Each row was made from one path, in order. Every step used is in the known rows, and no mark comes twice. Write each row's path.
In the rows, zero is written as 128.
Known rows:
G-N-U-T-Z: [136 198 162 132 128 139 129 158 125  96 181  79 125 125  73 139  89 122
 155 120 128  92 134 118 161 109 124  80 178 130 143  73  99 135 109 123
 112 138 116]
R-Z-T-U-N-K-B: [100  93  40 130 161 166 101 139 172 140 141 183  85 131 167 106 204 151
 105 134 163 147  91 123 177 164 155 119  95 127 154  86 108  68 176 139
 185 124 131]
K-N: [ 91 128 173 142 109 131 128 104 101  84 123 135 160 107 127 143 133 130
 138 160 116 135 144 145 137  91 123 151 100 135  95 173 158 126 129 113
  96 112 134]
R-Z-T-U-N-G-Q: [133 195  64 144 148 139 149 152 190 130 193 198  62  87 136 105 145  96
 131 115 130 121 106 164 135  82 131 191  64  87 195 106 119 116 102 156
 139 157 101]
Q-G: [128 100 175 149 147 117 155 104 115 155  72 118 138 153 110 111 120 104
 127 124 118 157 156 137  74 140 128 150  95 157  96 157 154 126 107 140
 109 123  74]
X-T-U-N-R-Z: [133 139 103 151 173 138  97 103 138 144 103 156  60 105 138 125 164 119
 111 102 110 123 111 138 141 180 116 133 137 154 155 136 145 119 159 171
 150 179 175]
Z-R-N-U-T: [164 144 176 105 113 128 108 133 181 103 135 113 127 162 119 129  56 118
 117 107 113 125 173 105 130  69 128 118 127  93 110 130  98 197  92 108
  93 109 136]
Y-X-T-U-N-K: [138 158  85 122 129 124  86  68 120 111 160 198 104 120 192 114 124 123
 107 116 146 152 101 156 122 177 115 179 115  99 175 162 108 133 129 143
  88  94 162]
Z-R-N: [139  98 165 106  92 123 137 144 128 109  92 122 140 127 152 166  72 132
 135 117 111 161 147 118 126  61 132 159 107 103 101 182 135 162  91 109
 114 105 157]
Z-T-U: [150 189  84  94 141 129 162 114 150 119  89 166 109  76 125 107 167 116
 155 141 148 143 167  83 129 109 185 188  87 147 178 137 130 128 135 153
 119 135  76]
R-N-U: [129 149 159  93  96 124 102 158 139  76 102 179 127 122  85 125  79 105
 134 109 107 126 139 122  73 136 130 124 117 116 123 164 140 186 117 116
  90 121 154]
N-R-Z: [125  87 130 125 139 134 148 101 110 151  63 106 105 138 109 115 158  97
 100 116 114 112 114 151  97 156 126  80 130 188  67 158 149 107 165 145
 149 197 144]
N-R-Z-T-U: [154 150  58  98 159 152 154 111 158 170  52 146  91  93  99  92 206  90
 116 114 155 107 131 100 117 172 170 121 128 182 144 120 135  89 175 158
 167 208  90]
T-U-N-G: [138 185 123 133 144  93 124 125 124  79 177 147  86 138 148 123  89 106
 142 122 133 155 135 134  88 102 140 212 110  75 170 162 161 176 122 133
  86  96 100]
B-K-N-U-T-Z-R: [115 125 143 154 101  94 144 156 138 136 176  49 130 152 126 154 128 178
 169 179 145  94 140  88 131  93 119  35 190  91 124  56  63 134 118  93
 124 130 129]
T-Z-R: [123  97 145 125 113 113 194 147 103 127 113  58 130 134 138 178 116 132
 170 150 137 141 121 115 131  75 147 111 165 144 100 129  88 117  99 115
 124 157 117]
Y-X-T-U: [142 189  82 108 140 149  97  62 123 122 112 175 111  96 154 117 134 104
 139 114 149 141 151 132 119 131 120 184  91 154 146 174  96 128 104 140
  67 129 125]
T-U-N-K-B: [ 96 120  83 129 143 120 106 114 134 108 146 152  98 175 194 121 142 157
 112 147 131 173 116 129 132 187 139 150 113  95 124 117 131 138 161 131
 132  86 145]
B-K-N-U-T: [115 143 155 154 102  96 103 107 143 114 150 109 128 140 119 109 128 164
 136 165 130 103 178 112 100 113 107  72 130  98 129 102 114 154 145 108
  96 102 130]
Q-G-N: [125 122 184 159 161 145 133 123  90 139  99 123 163 119  99 132 107 104
 119 110 110 145 163 118 127 141 104 147 105 149 131 141 175 130 108 136
 118 107  97]
X-Y: [ 99  94 127 114 146 144 148  74  61  89  58 111 122  99 142 160 123 145
 153 140 117 137 124 132 113 108 128 160  85 153 121 177 161 139  96 126
  90 133 119]
B-K-N-U-T-Z: [107 150 140 152 101  94 123 153 127 132 171  79 133 145 104 131 134 172
 175 175 142  87 136 120 101 118 107  46 182 112 126  77  84 110 125  95
 111 123 124]
Q-G-N-U: [135 140 200 141 160 151 118 141 114 111 108 147 144 128  58 117 105  83
 110 102 108 107 172  92  89 197 106 104 134 140 139 110 170 168 128 139
  98 121  94]
Y-X-T-Z-R-N: [137 105 119  98  88 148 104 154 114 146 143 136 159 118 169 184  91 134
 146  97 145 125  87 156 153  72  93 141 147 136 121 169  58 100  58  99
 116 114 191]
Q-G-N-U-T: [154 169 202 153 174 153 110 112 139 126 143 109 147 155  68  95  92  91
 108  96 106 110 186 112 128 146 102 102 128 130 139  83 145 160 109 131
  98 114  80]
B-K-N-R: [ 89  95 125 148  97  80 140 110  77 162  96 110 168 122 152 125 154 167
 121 167 121 119 126 121  70 168 110  95 136 128 103 151 170 131 180 115
 140 117 159]
Z-T-U-N-R: [146 176  92 122 142 100 150 115 141 152 111 161 118 104 149 103 152 112
 106 129 132 142 115  89 113 153 166 185 133 105 191 138 159 154 165 150
 141 136 130]
Y-X-T: [133 132 120 124 115 150 105  65 104 113 122 172 132  96 161 137 126 103
 118 114 140 136 124 170 125  94  99 169  87 166 116 189  91 113 107 132
  88 116 153]
B-K-N: [ 81 106 140 156  87  93 131 122  90 124 107 125 147 105 149 144 148 173
 149 173 128 133 155 127  99 114 118 111 106 125 124 157 144 119 147 110
 120  99 152]
N-U-T-Z-R: [155 137 158 123 130 116 166 138 155 123 155  43 109 169 112 141  95 127
 158 145 134 109 140 100 137  75 145  77 189 121 108  75  59 149  91 119
 104 157 102]
X-T: [139 118 138 143 125 134 128  86 110 105 108 164 125  80 128 134 126 118
 155 135 104 140 144 156 153 109 127 179  96 167 131 171 130 130 111 153
 120 120 140]
U-T: [147 143 152 139 123 115 144  78 137 121 127  90 123 151 134 113 106 126
 133 132 117 147 173 148 144  57 137 153  90 140 100 153 123 133 107 126
  97 110  96]

Which path is each row?
[139 154  71 111 154 168 146 130 171 128  70 166  67  79  98 105 191 102
 145 122 161 118 158 103 146 113 173 135  92 170 158 128 109  78 138 157
 139 178  74] => R-Z-T-U
[101 164 139 146  95 111 156 105 119  97 208 152 156 107 137 123  98 121
 133 166  98 120 115 196 109  88  92 194  59 102 112 146 157 151  96 112
  97 109 112] => K-N-G-Q
[146 162  76 113 126  98 137 118 149 119 139 193 111 100 158 103 151 136
 129 149 147 150 121 103 135 157 178 190 118  84 211 131 142 130 151 151
 130 101 111] => Z-T-U-N-K
[133 127  74 127 137 133 119 132 162 126 125 185  78 103 134 108 177 132
 118 127 155 123 109 119 146 155 173 135 113 115 188 113 124  86 162 156
 152 147 114] => R-Z-T-U-N-K
[107 127  52 120 141 133 115 124 162 131 153 188 120 134 186 107 177 162
 110 145 157 162 105 111 164 164 166 176 100  98 168 100 125 119 175 138
 164  79 124] => Z-T-U-N-K-B
[116  40 115 100  98 134 107 150 137 132 125 131 169 168 189 150 108 172
 112 128 122 163 110 130 147 135 126 135  98 104  72 134 127 142 130  97
 161  72 170] => Z-R-N-K-B
[114 185 133 132 147 102 130 116 124  91 116 147  76 131 147 138 114 116
 136 135 111 167 161 110 113 107 152 172 106 105 152 167 145 171 122 147
  89 110 131] => T-U-N
[101  59 137 153 153 161 106 128  96 163 133 130 192 163 136 115 141 146
  98 125 124 148 128 134 150 219 106 121 102 146  89  93 170 101 153 125
 166  70 117] => Q-G-N-K-B
[131  67 106 108  95 126 124 168 155 173 180  56 171 207 181 148  98 198
 136 140 137 154  88 152 190  94 115  98 152 106  59  74  72  95  95  82
 170  86 144] => U-T-Z-R-N-K-B
[135  64 122  92  72  96 152 180 118 142 134 100 163 152 140 165  92 163
 160 132 129 138  87 139 118 122 141 114 176 102 105 133 114 115  94 100
 143 120 145] => T-Z-R-N-K
[102  35 100 102  86 123 130 190 122 150 146  95 179 183 169 168 116 188
 142 140 136 154  74 139 150 135 130 105 157 117  69 104 100 102 113  89
 176  94 166] => T-Z-R-N-K-B
[139 148  97 132 136 103 100 100 120 107 151 191  96  98 162 126 132 143
 142 131 118 154 129 140 145 187 141 196 123 103 190 135 146 145 133 161
 114  92 143] => X-T-U-N-K
[147 162 167 131 135 141 143 157 136 102 182  49 132 136  97 160  85 131
 149 124 132  96 141  83 190  75 129  69 200 113 139  60  83 154  99 116
 118 144 122] => G-N-U-T-Z-R
[143 175 151 124 125 111 151 132 146 110 156  82 108 161  82 117 105 118
 159 140 123 108 129 124 114  97 133  84 175 144 116  90  79 132 107 121
  98 158  89] => N-U-T-Z
[147 173 156  93 100 104 111 172 159 114 150 103 126 153  78 127  66 128
 158 116 121 113 126 142 110  89 118  93 172 120 119 113  93 145  82  98
 110 128 129] => R-N-U-T-Z
[114 126  49 126 131 126 130 133 139 194  72 143 115  73 123  99 232 157
 122 147 160  87 135  91 103 195 144  80 133 154 162 102 145  74 199 131
 180 170 119] => B-K-N-R-Z-T-U
[ 89  88 110 133 124 156 101 134 103 104 155 135 168 129 156 139 141 159
 107 138 128 136 115 136 182 180 122 124 106 137 106 105 153 117 161 119
 168  77 156] => G-N-K-B
[146 120 157 114  99 111 149 161 147 142 144  53 148 164 141 159  68 153
 165 119 116 147 131 142 166  19 128 126 156 115  93 132  87 125  53  96
 134 119 132] => U-T-Z-R-N
[138  86  95 121 134 153 159 118 133 167  68 140 124 104 106 104 195 100
 104 116 143 104  96 132 124 136 147 112 121 184 115 137 134  84 177 148
 185 187 116] => N-R-Z-T
[161  98 129  99  77 100 145 155 145 157 163  68 161 171 147 150  72 169
 151 134 125 128 105 151 159  84 134 120 166 101 103 110  96 110  74  93
 140 114 128] => U-T-Z-R-N-K
[148  65 112 106  81 123 124 169 122 142 146 136 162 110 146 170  99 179
 165 130 119 126  79 158 167 140 124 141 169 122 139 125 106 105  81 122
 162 112 168] => X-T-Z-R-N-K
[146 167 186 148 168 146 129 157 129 151 165  77 157 154  48 112  98 107
 140 111 116  96 151 115 126 146 101  73 181 140 136  56 114 127  87 119
 113 134  73] => Q-G-N-U-T-Z
[136 120 155  90  90 117 145 200 136  98 118 113 130 139  96 167  79 125
 160 124 127 116 111  96  92 110 133  88 185 107 112 124  89 163  89 103
 112 155 160] => T-Z-R-N-U
[123  89 110 152 141 133 138 135 133 156 102 150 108 110 138 119 177 107
  82 117 129 122  76 137 131 116 133 117 127 140 141 143 136  93 178 147
 190 164 158] => U-N-R-Z-T
[129 152  96 139 156 154 128 139 165 113 105 178  58  88 122 121 171 112
 129 118 150 132 135 110 155  90 161 144 101 134 183 137 115  91 140 159
 144 155 119] => R-Z-T-U-N
[ 98 146 182 127 116 137 116 117 113  60 130 160 140 116  81 127 124 110
 134 156 120 100 148 115 100 140 122 111 128 127 103 146 145 169 143 117
  82 128 127] => K-N-U
[166 129 144 109  99  97 144 173 139 140 207  49 152 164 142 148  47 148
 161 109 133 136 111 168 138  14 118 163 153  80 115 131  94 129  56  85
 127 108 106] => U-T-Z-R-N-G
[137 133 133 115  85 115 154 157 145 118 178 148 143 128 158 140  50 113
 137 122  98 142 131 177 106  59 106 205  63  69 126 153 143 189  50 111
 107 107 148] => Z-R-N-G-Q
[132 145  80 132 163 157  72  78 125 154 121 168  70 129 158 121 158  86
  74  86 142 120  88 156 119 167  96 121 140 150 142 159 105 111 153 153
 113 173 182] => Y-X-T-U-N-R-Z
[ 84  67 114 155 112 110 121 118  95 167  79 105 126 120 128 127 190 151
 110 152 133  99 118 139  83 172 101  47 138 158  83 142 155  90 187 122
 168 163 170] => B-K-N-R-Z
[161 149 103 123 198 180 133 141 143 211  64 137 133  93  67  87 195  89
  90  87 140  94 143  82 132 225 134 109 129 178 172  85 173  83 168 158
 177 182  71] => Q-G-N-R-Z-T-U
[103  63 106 123 112 130 129  98 115 126 125 130 149 164 167 117 152 151
 119 159 130 160 112 156 127 169 132 131  92 143  73 131 131 109 163 116
 145  97 134] => N-K-B
[154 141 198 153 172 148 153 156 134 158 162  43 153 170  78 144  90 121
 139 113 125 103 153  86 150 127 112  68 196 120 132  44  95 143  84 120
 119 140  74] => Q-G-N-U-T-Z-R
[123 163 166 126 127 151 116 148 107  58 120 150 128  93  76 136 104  93
 131 120 113 103 157  97 126 149 127 110 139 128 147 125 154 181 142 137
 100 130 146] => G-N-U
[111 129 161 137 109 114 125 113  96  78 182 133 169 120 132 132 110 132
 136 149 131 123 128 169 116  83 115 188  97 102 111 175 165 141 133  98
 105  93  99] => K-N-G
[132 114 107 134 137 173 138 148 121 153  93 140 143  64  99 123 183 102
  92  92 140  90 102 115 176 144 130 105 132 177 150 121 151  85 180 153
 192 176 151] => G-N-R-Z-T
[126 175 124 121 150  81 135 107 115 130 102 126 104 150 146 115 123 107
 105 124 108 160 124 104  84 168 140 164 147 107 138 159 171 183 159 151
 104 140 143] => T-U-N-R
[120 141 112 137 167 123 122 118 128 133  87 119  65 148 126 112 152  99
 102 106 112 133 118 119 102 168 133 104 143 135 121 150 151 130 161 156
 129 187 148] => T-U-N-R-Z
[113 109 141 133 144 158 124 130  89 130  85 104 130 103 100 137 152 105
  94  95 113  97 120 134 145 164 111  75 140 179  99 144 165 114 159 142
 158 179 161] => G-N-R-Z
[132 115 170 147 156 128 145 112  77 178  87 108 182 135 102 114 126 100
  86 102 105 133 142 117  97 204 104 127 139 151 112 133 199 141 151 142
 143 130 109] => Q-G-N-R
[126 173 185 137 123 131 112  94 145  75 165 118 141 150  93 109 115 122
 127 147 119 101 167 128 140  96 119 107 123 122  96 123 125 169 123 108
  76 114 107] => K-N-U-T
[ 81  63 124 153 120 110 102 118 110 109 165 144 135 176 197 136 132 164
 106 152 120 176  91 162 139 144 125 138 107 100  95 130 136 129 163 119
 151  70 177] => U-N-K-B
[131 187 103 136 148 138  75  82 115 105 144 189  92 111 184 131 120 106
 112 109 138 156 123 144 131 115 114 186 104 119 173 185 100 141 110 140
  73 102 169] => Y-X-T-U-N
[144  87 135 146 177 172 137 138 115 208  74 132 168 100  78 101 185  92
  80  86 129  96 122 114 137 192 113 103 129 189 139 102 168  75 168 152
 201 167  94] => Q-G-N-R-Z-T
